Each row was made from one path, in order. Every step used is in the known rows, and no mark comes twice. Write each row's path.
In the rows, 128 means zero.
Known rows:
A -> Z: [ 56 125 102 142 119 119 140 122 141 104 140 134 111 154 143 114 163 103
 180 115 109 131]
R -> J -> Z: [ 64 142 144 154 160 139 175 131 145 170 115 144 131 166 131  86 173  97
 187 140 129  82]
A -> Z -> J: [117 124 105 125 133 140 164 157 118 116 161 118 120 164 142 115 146  98
 181  99 114 144]
J -> L -> Z -> A: [155 153  92 110 112 105 181 120 155 105 120 161 111 150 180 116 154 139
 206 113  85 208]
V -> J -> L -> Z: [123 150 109 110 124  90 164  94 157 102 104 173  96 138 161 101 133 113
 190 114  67 157]
J -> V -> R: [ 64 121 141 115 106 193 140 106 146 150 132 150 110 107 134 121 143 116
 133 113 128 101]
G -> V -> R: [ 83 138 148 113  89 196 119 111 129 169 129 153  81 109 110 132 128 137
 121 112 100 113]
G -> R: [ 91 146 170 147 108 168 121 107 129 150 141 151 115 141 117 139 150  96
 180 132 106 153]
V -> R: [ 79 144 127 125  80 195 137 101 161 149 132 133 104 111 119 152 149 138
 146 116 100 135]
V -> J: [136 168 120 125  99 124 175 135 122 164 115 147 117 128 121 111 170 100
 145  89  97 120]
R -> G -> V -> J -> Z -> A: [162 131 154 101 112 130 179 160  79 173 118 151 146 168 133  94 169 123
 140  75 131 113]
J -> L -> Z: [ 95 153 110 124 118 105 152  79 173  84 111 187  87 137 173 107 134 127
 206 128  64 173]
A -> Z -> J -> V -> R -> G: [ 72  76 151  93 103 202 141  91 121 107 186 144 155 165 145 131 124 126
 126  89 127  91]
G -> V: [ 98 164 146 132 101 150 128 126 106 161 122 192  77 126 128  96 145 122
 138 103  89 116]
Z -> J -> V -> R: [100 114 141 102 120 204 153 129 129 152 145 135 116 118 133 122 130 109
 135 104 133 108]
Z -> A: [152 169 100 129  90 138 181 148 137 146 132 145 123 142 154 126 184 135
 178 100 107 185]
L -> Z -> A: [131 140 101 115 129 110 172 129 148 110 114 148 112 141 152 146 168 137
 199 116  89 188]
R -> G: [ 83 147 143 129  65 170 143  74 139 107 162 188 144 159 148 133 160 148
 150  90  85 125]
G -> V -> J -> L -> Z: [125 146 121 103 129  93 153 101 135 113 104 185  80 138 154  90 120 111
 174 111  66 144]
J -> Z -> A: [135 153 130 132 115 133 180 159 120 158 108 143 134 152 146 104 190 126
 182 101 132 151]

Which path is each row?
[ 96 105 124 120 157 141 164 153 102 120 153 147 126 152 158  79 142  72
 163  97 145 101]
A -> Z -> J -> V
[122 131 136  93 116 104 149  80 131  99 121 196 100 153 160  97 114 124
 163 103  64 134]
R -> G -> V -> J -> L -> Z
[112 166  98 125  97 166 183  95 183 158 158 148 114 158 173  89 129 127
 177 139  96 154]
V -> R -> J -> L
[ 90 133 126 125 159 116 155  79 176 106 132 161 101 165 162 113 119 105
 218 162  78 163]
G -> R -> J -> L -> Z
[171 184 106 123  80 151 180 127 136 136 155 170 110 155 183  74 131 119
 185  94  92 184]
Z -> J -> L
[ 77  83 162  87 113 200 140  76 133  99 165 163 143 151 141 146 119 136
 134  97 108  97]
L -> Z -> J -> V -> R -> G
[118 134 137 120 139 158 171 146 107 142 145 169 122 137 154  85 145  85
 158  93 133 108]
Z -> J -> V
[140 161 141 114 107 127 155 145  90 182 114 167  93 127 114  94 149  98
 120  84  96  98]
G -> V -> J
[126 125 138 114 148 156 183 160 119 192 126 121 129 165 131 105 160 124
 162 125 140 119]
G -> V -> R -> J -> Z -> A
[ 72 124 149 113  58 209 132  64 150 119 166 162 141 146 132 158 144 161
 131  95  92 119]
V -> R -> G
[149 156  94 120 100 132 177 134 133 115 164 149 116 173 186  70 126 107
 191  98 103 178]
A -> Z -> J -> L
[135 144 155 103  92 143 152 120  85 163 137 179 117 147 118 103 141 114
 107  71  92  87]
R -> G -> V -> J
[ 82  90 131 101 135 189 148 134 126 137 152 118 120 131 135 118 127  98
 140 107 143 101]
A -> Z -> J -> V -> R
[103 112 137 110 169 137 164 134 118 112 128 169 110 134 153  97 133  85
 174 107 119 107]
L -> Z -> J -> V
[ 84 131 103 113 144 130 165  77 193 105 127 153  96 151 164 119 119 126
 201 153  73 152]
V -> R -> J -> L -> Z
[ 84 139 146 148 154 164 162 110 155 172 160 129 126 173 124 130 148  88
 189 163 111 129]
G -> R -> J
[ 61 105 160 104  78 208 134  68 137 120 167 173 147 143 143 135 140 142
 120  93 114  91]
J -> V -> R -> G
[ 89 145 100 124 149 106 172  82 186  99 123 170  97 158 172 103 129 118
 214 150  68 158]
R -> J -> L -> Z
[162 171 135 101  66 134 167 106 106 152 147 199 114 158 167  60 123 121
 131  76  84 133]
R -> G -> V -> J -> L
